Every row comes from one small tree of marks. The marks that hang from a mark follow it in brackets, in the order of their numbers. Every link used is in the known rows. Which tree was each row made from?
(in the rows, 128 means zero)
Known rows:
Z_438[Z_932]: [155 112 117  91 137 133 119 167 123 116 120 106 129 155 114 119 154 117
 131 124]
Z_466[Z_438[Z_481 Z_932]]: [170  99 112 148 125 114 101 174 100 179 105 113 120 160 134 124 167 121
 140 132]
Z_697[Z_438[Z_481]]: [150  78 107 109 151 164 120 178 125 143 108 137 118 149 135  66 195  69
 144  98]
Z_138[Z_438]: [107  95  95  70 139 138 128 180 123 126  82  99 147 139 107 135 135 118
 165 126]
Z_851[Z_697]: [156  93  85  99 131 168 147 160 119  90  92 123 138 125 100  71 157  78
 178  85]
Z_697[Z_438]: [110 105 122  86 156 167 131 178 122 130 112 149 129 138 127  83 175  84
 148  81]
Z_334[Z_697 Z_782]: [ 92 120 167  89 146 170 129 155 144 128 152 141 138 125 133 131 162 162
  99 119]
Z_932[Z_334]: [170 106 111  86 155 186 138 164 142 147  84 113 160 138  99  97 132  82
 141 127]
Z_932[Z_334[Z_697[Z_438[Z_481]] Z_782]]: [111 112 163 117 161 182 127 175 148 183 142 137 131 135 162 119 177 120
  93 111]
Z_851[Z_697[Z_438[Z_932[Z_334[Z_782]]]]]: [116 135 141 121 146 154 145 179 117 136 142 123 132 141 157 118 148  92
 132  59]
Z_138[Z_438[Z_932[Z_334]]]: [133 120 103  79 143 115 125 188 122 151  84  65 155 156 117 178 110 129
 141 144]
Z_782[Z_334 Z_438[Z_481]]: [202 123 103 124 137 177 150 129  99 163 131 106 168 179 127  66 166 116
 152 116]
Z_438[Z_481 Z_932[Z_334[Z_697]]]: [185 110 124 111 143 141 114 169 143 161 113  81 133 154 130 145 162 135
  97 161]
Z_334[Z_697 Z_782[Z_438] Z_932]: [ 77 160 212 122 152 174 134 134 145 154 217 159 154 141 178 119 164 168
  70  93]
Z_782[Z_334[Z_697] Z_438[Z_932]]: [141 182 151 102 136 134 149 132  91 150 166  99 164 178 144 149 157 197
 111 114]
Z_466[Z_438]: [126 111 122 117 137 152 124 167 112 172  87 145 144 131 114 107 148 112
 160 106]
Z_334[Z_697[Z_438] Z_932]: [ 58 134 174  99 161 150 134 175 145 142 157 170 131 125 161 121 186 128
  95  75]

Write each row's tree:
[ 85 146 139  85 152 153 159 159 107 148 124 146 153 141 135 128 174 157
 133  82]
Z_782[Z_334[Z_697[Z_438]]]
[ 99 117 170 121 143 129 108 179 124 150 178 131  99 155 178 143 201 157
  81 107]
Z_334[Z_697[Z_438[Z_481 Z_932]] Z_782]
[ 89 139 155  88 148 122 119 183 119 132 143 129 110 149 150 149 187 150
 106  96]
Z_334[Z_697[Z_438[Z_932]]]
[177 103 114 117 152 146 118 185 125 173 110 102 123 167 144 106 170  76
 122 114]
Z_697[Z_438[Z_481 Z_932[Z_334]]]
[109 128 167  93 155 185 136 157 155 157 134 126 157 124 129 141 138 149
  95 131]
Z_932[Z_334[Z_697 Z_782]]
[171  94  88 102 138 114 115 186 124 167  82  53 143 168 123 161 130 112
 138 162]
Z_138[Z_438[Z_481 Z_932[Z_334]]]
[ 73 139 181  94 166 184 137 171 147 170 145 149 144 126 155 136 157 134
  94  94]
Z_932[Z_334[Z_697[Z_438] Z_782]]
[146 138 172 132 135 146 109 143 124 154 200 104 123 176 177 134 185 175
  78 133]
Z_334[Z_697 Z_782[Z_438[Z_481 Z_932]]]
[145 128 107 109 146 146 145 185 111 128 104 110 133 147 137 109 153  72
 156  65]
Z_851[Z_697[Z_438[Z_932[Z_334]]]]
[154 170 157 100 149 153 128 149 128 167 149  88 153 169 146 147 145 154
  98 132]
Z_782[Z_438[Z_932[Z_334[Z_697]]]]
[137 124 165 126 143 182 120 137 133 159 181 123 134 156 162  99 184 154
  96 126]
Z_334[Z_697 Z_782[Z_438[Z_481]]]
[109 166 190 110 140 147 120 144 121 141 203 116 134 165 167 147 165 189
  81 116]
Z_334[Z_697 Z_782[Z_438[Z_932]]]
[180 154 134 127 131 131 139 132  91 163 162  86 152 190 152 133 178 183
 110 133]
Z_782[Z_334[Z_697] Z_438[Z_481 Z_932]]
[113 117 142 109 139 114 112 182 134 173 133  67 140 155 156 207 138 179
  90 164]
Z_138[Z_438[Z_481 Z_932[Z_334[Z_697 Z_782]]]]
[115 134 196 144 148 173 123 135 147 166 214 143 142 151 183 105 184 155
  66 112]
Z_334[Z_697 Z_782[Z_438[Z_481]] Z_932]
[139 106 129 105 161 173 128 179 143 179 103 121 133 138 143 110 182 100
 114 117]
Z_932[Z_334[Z_697[Z_438[Z_481]]]]
[100 148 157 103 147 146 162 141 129 142 147 145 176 134 131 136 155 171
 103 108]
Z_782[Z_334[Z_697 Z_932]]
[133 130 171 154 136 132 109 168 123 220 139 113 138 146 162 178 150 173
  88 145]
Z_466[Z_438[Z_481 Z_932[Z_334[Z_697 Z_782]]]]
[107 137 165 105 159 153 126 181 130 162 149 128 136 153 158 133 145 110
 103  90]
Z_697[Z_438[Z_932[Z_334[Z_782]]]]
